Each row comes from the steps of one path. Every step used is in the known rows, and no mark comes twice. Write the path behind each row, first mark first.
Known rows:
mazupi, rirekod, leva, pobiv: [ 12 -19  32   2  -5  42  -6  13 -25  30 -11 -38  27  11  -1  15 -14  -4
  -2  18 -14  27  -7 -17  44  -8 -24  45 -27 -41 -14  -8  42 -33 -30]
serutum, ravog, miku, pobiv: [-20  20  28  12  -4 -14 -11  -1 -11 -32 -22 -11  18 -32 -30  -5 -14 -22
 -19 -43 -28  -2   1 -36  -4   3  13  -9   4  55  -3   2  22  12 -18]
ropom, tobul, leva: [  3  -5 -22  36  15  34   3   2  27   8 -35  31  13  -3 -22  -8  12 -12
 -23  -7  -6  25  -6  -7   7  18 -10 -23  -3  17 -20   8 -20   5  13]
ravog, miku, pobiv, leva: [-18  33  25 -29  14 -26 -15 -21 -11 -30  -3  12  12 -11 -33 -36 -28 -32
  13 -30 -12  -1   6   7 -20  -4  29 -24   9  31   7 -19  20   2   5]
tobul, leva, pobiv: [ -5  -3  -8  15   4  21   6 -16   4 -10 -46 -16  19  -1 -33 -27 -20  11
   6  15 -23  -2   1 -31  11  -5 -19  -8  -6  18   5 -10   1   6 -12]
mazupi, tobul, ropom: [ 17 -14   9  18 -17 -27  -4  27   6  22 -22  21 -23  33   9  38 -18  19
   2  -9  11   7  -6 -36 -16 -54  -3  15  12  51  -1  -5 -17 -36  44]
gudefib, miku: [ 41  23  21  26  -9  20  13 -29  -5  21  -6   6  22  18 -39  32  -2   9
 -19 -36  -3  39  -5 -13  17 -16  -2  41   4  41   8 -28 -33 -39   5]
tobul, leva, pobiv, miku, ravog, serutum: [ 19  -4 -25   0   9  15  22  -4  10 -41 -16 -14  20  -8  -9 -20   4  38
   8  70   3 -36   5  -5  46  13   0   3  -1 -39  19  37 -16   7  -7]
rirekod, leva: [ 19  -8   0  -7 -18  15  -5 -13  -9  31 -13 -22  19  15   6  35   2   0
  -5 -36   0  35 -20  13  37  -2  -6   6 -17   3  -3  -2  29 -20  17]
pobiv, leva: [ -4  26 -14  -7  16  23 -12 -22   3 -22  -5  18  -3   8 -29  -4  14   2
  -2 -15   7   0 -12  21   8   3   5   0   4  11 -11 -28   6   1   9]
pobiv, leva, rirekod, mazupi: [ -9  32 -23 -28  17  13   8 -15  15  17  39   9 -34 -18  10   7  12  -1
  -5  -2  12  -5   0  54 -27  19  14 -17  -1 -33 -25  -5 -13  33   3]
mazupi, tobul, leva, pobiv, miku: [-12 -48  -3   8   6 -34   8  22  -8  -6 -58   9  -2  10  -3 -31   8  20
  12  20  20 -18   1 -65  18 -26 -24 -14 -17  10  27  -7   9  21  11]
vivuf, leva, tobul, ropom: [ -7  -5  17  24 -30   2   6   7   1 -37  14   1  13  50  -9  24 -37  10
  21 -11 -21 -23  -8   9 -21  -3 -19  41  31  -7  -9  34  21 -23  28]
serutum, ravog, miku, pobiv, leva, rirekod, mazupi: [-39  33  14 -42  17 -22 -10   7   3 -22  47  -2 -32 -63  -7 -16  -6 -27
 -11 -32 -12 -13   0  15 -30  33  33 -37  16 -11  -8   5   1  73 -33]
leva, pobiv, miku: [ 27  -4  19  21  19  19 -11  13  -9  -8 -28 -10  25  29 -18  -7  15  15
  18   7  -3 -30  10 -32  15 -22 -18  10 -17   7  36   1  16 -18 -23]
gudefib, miku, pobiv, leva, rirekod, mazupi, tobul: [-27  -7   9 -46  14 -54  13  12 -22  38  45  23 -49 -18  29  -3 -18 -22
  10 -18  26  24  19   6 -25  -3  33 -13  11  -9  14 -22 -55  16 -12]
tobul, leva, pobiv, miku, gudefib: [  5 -22 -14  16  -9  19 -16 -26  24 -40 -37 -16  30  20  -8 -37  27  43
  -8  37   9 -26 -19 -19  27   6 -27  11 -11  36  45 -25   8   5 -19]
ropom, tobul: [ 32  11   5  43  12  38  -8   6   6  19 -19  20  16  11  -6  15  16 -23
 -18 -10 -11  24  12   7  -4   3  -7 -17 -14  21  -8  11 -11 -24  -2]
leva, tobul: [  1  11  -2  38 -19   6   3 -19 -11 -21   1   2  24  18 -11   2  23 -19
  11  -6 -12   0  -5   4 -24   0 -17  19   3  11 -13 -17  27 -13   7]
leva, rirekod, mazupi: [ 16  32 -20   1  -3   4  19 -10  16  45  18  -5 -23 -23  20  33  22 -10
  -9 -13   3   3  12  31 -24   1  -2  -4  -8 -11 -34   3 -11   3   7]
vivuf, leva, pobiv, miku, ravog, serutum: [ 25   2   4  -8 -14  10  25   1 -36 -54   1 -21  23   7  10   2 -30  22
  20  56 -10 -40  14  38  44  18  -4  17  -9 -58  27  81  -4 -24  -5]
rirekod, leva, tobul: [  5 -30  11  11 -29   2  -5 -10 -20  -2   3 -26  31  21   8  18  14 -14
  15 -23  -9  25 -25   7  18  14 -16  19  -5 -16  -1  -9  47  -4   6]
ravog, serutum: [ 31  39 -11  10 -24  17  22 -15  -4 -21 -20   6  24  -3   9  29 -25  -6
   5  17   2  15  -7  27  10 -17  10   3 -13   3  -9   1   9 -30   9]
tobul, leva: [ -5  13 -35  18  -5  16  14 -30  24   0 -45   4   4  -3 -29  -7  13  13
 -17  -8   3   6 -13  -7   9  -1 -10  -1  -1  32 -31 -13   7   4  23]
gudefib, miku, pobiv, leva, rirekod: [  5   3  17 -28  16   0 -20 -10   6   9  18  26 -10  -8 -15  -5 -21 -11
   0 -27   7  19  27  -5 -21   4  37  14  38   2  10 -37 -41  -2 -41]
miku, pobiv, leva, rirekod, mazupi: [-44  29 -21 -35  32  -6 -12   6   3  17  38  11 -31 -27  32 -14  -1 -25
  11  -5  12 -15  25  45 -35  18  32 -37  12 -26 -13  -2  -8  27 -24]
miku, pobiv: [-25  20  -8  15  10   4 -20  -6  -8   5 -26   6  22   9  12  -2  -8 -13
   9 -13  -2  -3  26  -5 -16 -15  10 -11  -3  46   0  -5  16 -28 -11]
pobiv, leva, tobul: [-22   8   0   5  -2  15 -10 -20 -12 -50  18  16  12  15 -22 -21  23 -12
  19  -1 -10  -5 -17  21 -17  17   0   9  16 -10  -6 -34  20  14   4]
vivuf, leva, rirekod, mazupi: [ -5  29 -14  -8 -16  -3  43 -16  -4  34  21  -7 -22 -15  35  36 -12 -12
  -4 -20   7   0  11  59 -12  20 -12  -9  -7 -39 -41  47  -2   6  15]
serutum, ravog, miku: [ 19  26  29  18 -18   1   3 -19  -3 -23 -18  -5  14 -33 -47  16   5  -6
 -34 -44 -29   7 -20 -25   9   2 -11   7  -2  45 -15  -4  13  14   7]
tobul, leva, rirekod, mazupi: [-12  19 -48  -6   1   3  33 -14  37  35   1  -3 -28 -29  10   7  20   3
 -15  -4  14   7  -3  16 -20  13  -5 -22   3 -13 -45   1 -12  35  19]
mazupi, rirekod, leva, pobiv, miku: [ 16 -26  23   6   9  33 -16  38 -17  22  -5 -30  31  23   1  14   7   5
   0  11   6  -4  -8 -31  67 -12 -19  45 -24 -56   0  -2  47 -23 -30]

Which path is each row?
[ 42  18   8  19  -4  33  10 -49 -10  34  16  -7   6  10 -35  32  25  24
 -34  -9 -17  29  15   8  31  -3   4  49   5  33   5   5 -54 -45  17] : gudefib, miku, ravog
[ 15  15 -11 -20   6  11 -12 -19  19   2   3  29 -26 -14 -12   2  10  -2
  -6 -12  15  -3   6  19 -21   7  11  -3  20  -9 -25 -29  -5  13 -13] : pobiv, leva, rirekod
[ 16 -39   5  37  40  33  -9  36  23  -8 -35  12  26  17 -26 -44  10   7
   2  15  -7 -13  11 -42  20  13 -15 -18  -6 -11  29  12 -12  17 -28] : ropom, tobul, leva, pobiv, miku
[-55  -2 -21 -44  18 -55  -4  17 -13  27  25  27 -52 -35  57 -14  -5 -34
  20   0  24  -3  22  21 -45   0  25 -49   1 -11  -6  -2 -13  28  -5] : miku, pobiv, leva, rirekod, mazupi, tobul
[ 44  21 -27   9  -5  15  11  -7   3 -23   5   5  14   5  12  22  32  20
  -6  37  15 -25   4  34  41   0  16  14  -2 -24  -1  46 -10 -27  18] : pobiv, miku, ravog, serutum
[-44  18  29 -18  13 -13 -27  -2 -10 -57  -1  13   2 -31 -46 -27 -18 -23
 -16 -31 -21 -14 -19 -10  -6  17  27 -17  11  36   6 -14  15  43 -23] : serutum, ravog, miku, pobiv, leva
[-13 -14  47   5   8  -1 -28  18   2 -45  51  21  16  51 -35 -17 -41   7
  22 -12 -16  -3   1 -19 -29 -15  48  45  66   9  40 -34 -25 -15 -21] : gudefib, miku, pobiv, leva, tobul, ropom
[ 11 -30  20  23 -29  27 -12  35  12   7  31 -14  14  42   9  46  -7   8
  -7   9  -8   9 -30 -15  12 -12 -11  71  23 -50 -33  -6  44 -31  10] : mazupi, rirekod, leva, tobul, ropom
[ -1  -7   0 -20 -27 -51  40  35   1  46  26   9 -64   3  53  52 -43   7
   6 -10  18  -4   6  20 -32 -20  -6   2  14 -21 -22  54 -26  -6  50] : vivuf, leva, rirekod, mazupi, tobul, ropom
[-32 -30 -28 -10  20 -30  23   7 -18  21   2 -25 -29  -9  18 -32  40  28
   0  48  20 -29   7 -18  38   2 -16 -20 -26 -17  24  45 -27  26  33] : rirekod, mazupi, tobul, leva, pobiv, miku, ravog
[-35 -17 -12  -9  -1 -26  37  12 -22  21 -21 -14 -19 -13  16 -29 -18   1
  15  27   3  12  -7 -21   1 -13 -23 -36 -35   6   9   2 -11  15  20] : rirekod, mazupi, tobul, leva, pobiv
[ 20 -31  23  11 -24  -1 -18  23   7  -4  27 -24  19  50   6  36 -11  24
  13 -17 -15  10 -29  -7   5 -10   2  39  27 -17   9   2  35 -21  19] : rirekod, leva, tobul, ropom
[-14   8 -13   3  -5 -29  34  -2 -27  41   3   3 -26  -6  34  24  15 -10
  -1  -4  17  23  -9  18   2 -24 -12 -17 -37  22 -17   9  -8  -9  47] : rirekod, mazupi, tobul
[-41   0 -41  -1  -7 -36  43  -7  -4  33 -19   6 -29 -17  20  -2   7   1
  -7   1  21  23 -23   2   5  -6 -16 -30 -27  16 -31   7 -12  25  61] : rirekod, mazupi, tobul, leva
[ -6 -28 -33   0 -20 -46  17  -3  21  43 -50  29 -40 -33  22   7   9  -2
 -10  -5  29  16   5 -37 -28  -8 -19 -24   8  14 -43 -20 -13  17  24] : mazupi, tobul, leva, rirekod
[-62   0  -1   3  10   2 -30  -7 -16 -57  11  17  21  13  -8 -45   4 -32
  30   3  -8 -18   7  10 -32  17  18  -7  24  -2   3 -24  31  14 -23] : miku, pobiv, leva, tobul
[  0  -6  -4 -35   7 -41   2  35  21  31  50  22 -74   4  31  25 -12  17
   8  -1  28  -8 -10  14 -38 -25  20 -13  24 -21 -16   0 -35  20  36] : pobiv, leva, rirekod, mazupi, tobul, ropom
[ 16  -8  -6  -3  -9 -43  16  35  18  58  31   9 -63   5  43  48 -12  11
   1  -3  21   1   9 -10 -42 -41   7  -2  15   7 -18  10 -26  -7  36] : leva, rirekod, mazupi, tobul, ropom
[ -6   1  14  11   1  15 -25  10  17 -51  37  15   2  49 -27  -3  -4  18
  20   1 -11 -22 -26   3 -31  -9  11  33  43  -7   6 -22   6   5  14] : pobiv, leva, tobul, ropom
[ 24  18  24  18 -48   5 -15 -50   7 -43 -10 -19  20 -29 -21  18  25  12
 -48 -27 -16  12 -46   2  16  19 -25  16  -6  80  12 -19  12   1  -1] : serutum, ravog, miku, gudefib
[ 18 -41  -1  33   9  33 -24   0  31 -30 -25  -1  35  16  -3 -41  30  16
 -16  39   2  -9  -9 -13  23  29 -24 -13 -13  26  54   2  -9   3 -34] : ropom, tobul, leva, pobiv, miku, gudefib
[  4   4 -19  -7 -12 -44  29   8 -10  63   6   8 -49 -28  47  33  21 -18
  -1  -7  26  16  12  14 -34 -12 -14 -26 -17  -2 -27   2 -17   8  25] : leva, rirekod, mazupi, tobul
[-16  42  10 -48  22 -40   6  -6   4  11  46   2 -19 -42   7 -26 -20 -42
  13 -23  -5  -1  16  31 -40  14  39 -40   9 -17 -12   0   3  30  -4] : ravog, miku, pobiv, leva, rirekod, mazupi
[ 19 -37 -11  31  41  42 -16  14  14  -2 -12   1  11   9 -28 -43  36  25
 -17  47 -10 -23  22 -26  36  30 -11 -12  -7 -22  28  53 -34   9 -17] : ropom, tobul, leva, pobiv, miku, ravog
[-24  10 -13 -24  22  -2 -33   0  10   0  -4  28 -17 -22  10 -18  -4 -24
  12  -8  10 -14  27  12 -39  11  26 -21  25   1 -13 -17   2  15 -38] : miku, pobiv, leva, rirekod
[ -1 -22  10  20 -30  26  -5   9 -16  11  12 -18  27  15  10  24  21 -21
  -6   5  -4  31 -28   3  25  12 -22  55  -4 -53 -44 -12  65 -15  -2] : mazupi, rirekod, leva, tobul
[ 32 -25 -12  14  21  33   1  28  16 -39  -1   0  23  -4  -5 -32  -2  12
   3  79  -9 -21  19  -7  40  30   6 -20  -8 -52  30  61 -37   8 -18] : ropom, tobul, leva, pobiv, miku, ravog, serutum
[ 26 -34  22   7 -13  43 -35  -1  -5   3  -2 -37  38  25  27   6  29  26
 -18  34  13   2 -27  -2  68   5 -39  59 -32 -20  34 -17  46 -40 -38] : mazupi, rirekod, leva, pobiv, miku, gudefib
[-16  20   8 -37  27  -4   2  -2  -1  21  57   8 -22  -9   7  -2 -13 -12
   0 -23   6  16  20  27 -16  14  44  -1  22 -16  11 -17 -49  14 -27] : gudefib, miku, pobiv, leva, rirekod, mazupi
[  2  27  21 -36  13 -39 -20 -13  15  -7   5  17 -11 -39 -17 -32 -26 -35
   8 -32 -10  -3  29   5 -41   6  31 -32  26   4  -6 -24  11  17 -18] : ravog, miku, pobiv, leva, rirekod
[ 29 -12  12  22  -6  25 -30 -29   4 -33 -18 -21  39  27  11  -9  32  33
   5  23   5 -31  -5   0  23   0 -31  19 -20  41  57 -25  14 -35 -26] : leva, pobiv, miku, gudefib
[ 43 -25   6 -25  -6   9  -1  13 -22 -16  13 -54  29  10  21  11 -10  30
  22  43   1 -14  -4  14  75  14  10  12 -21 -65  43  52   8 -22 -18] : rirekod, leva, pobiv, miku, ravog, serutum
[  4  33  24   2  -3 -32  -8 -14 -10   3 -23  -7  27 -14 -16 -11 -24 -39
   6 -35 -24   7  26  -9 -21 -23  12 -21  -4  50   2  -3  24 -28   6] : ravog, miku, pobiv
[-18 -37  -4   7  -9 -26  13   3 -18   4 -60   0  -6  -7  -4 -30 -28   4
  15  20  -4   9   3 -53   0 -20 -24 -22 -23  25   7 -21  -5   4   7] : mazupi, tobul, leva, pobiv
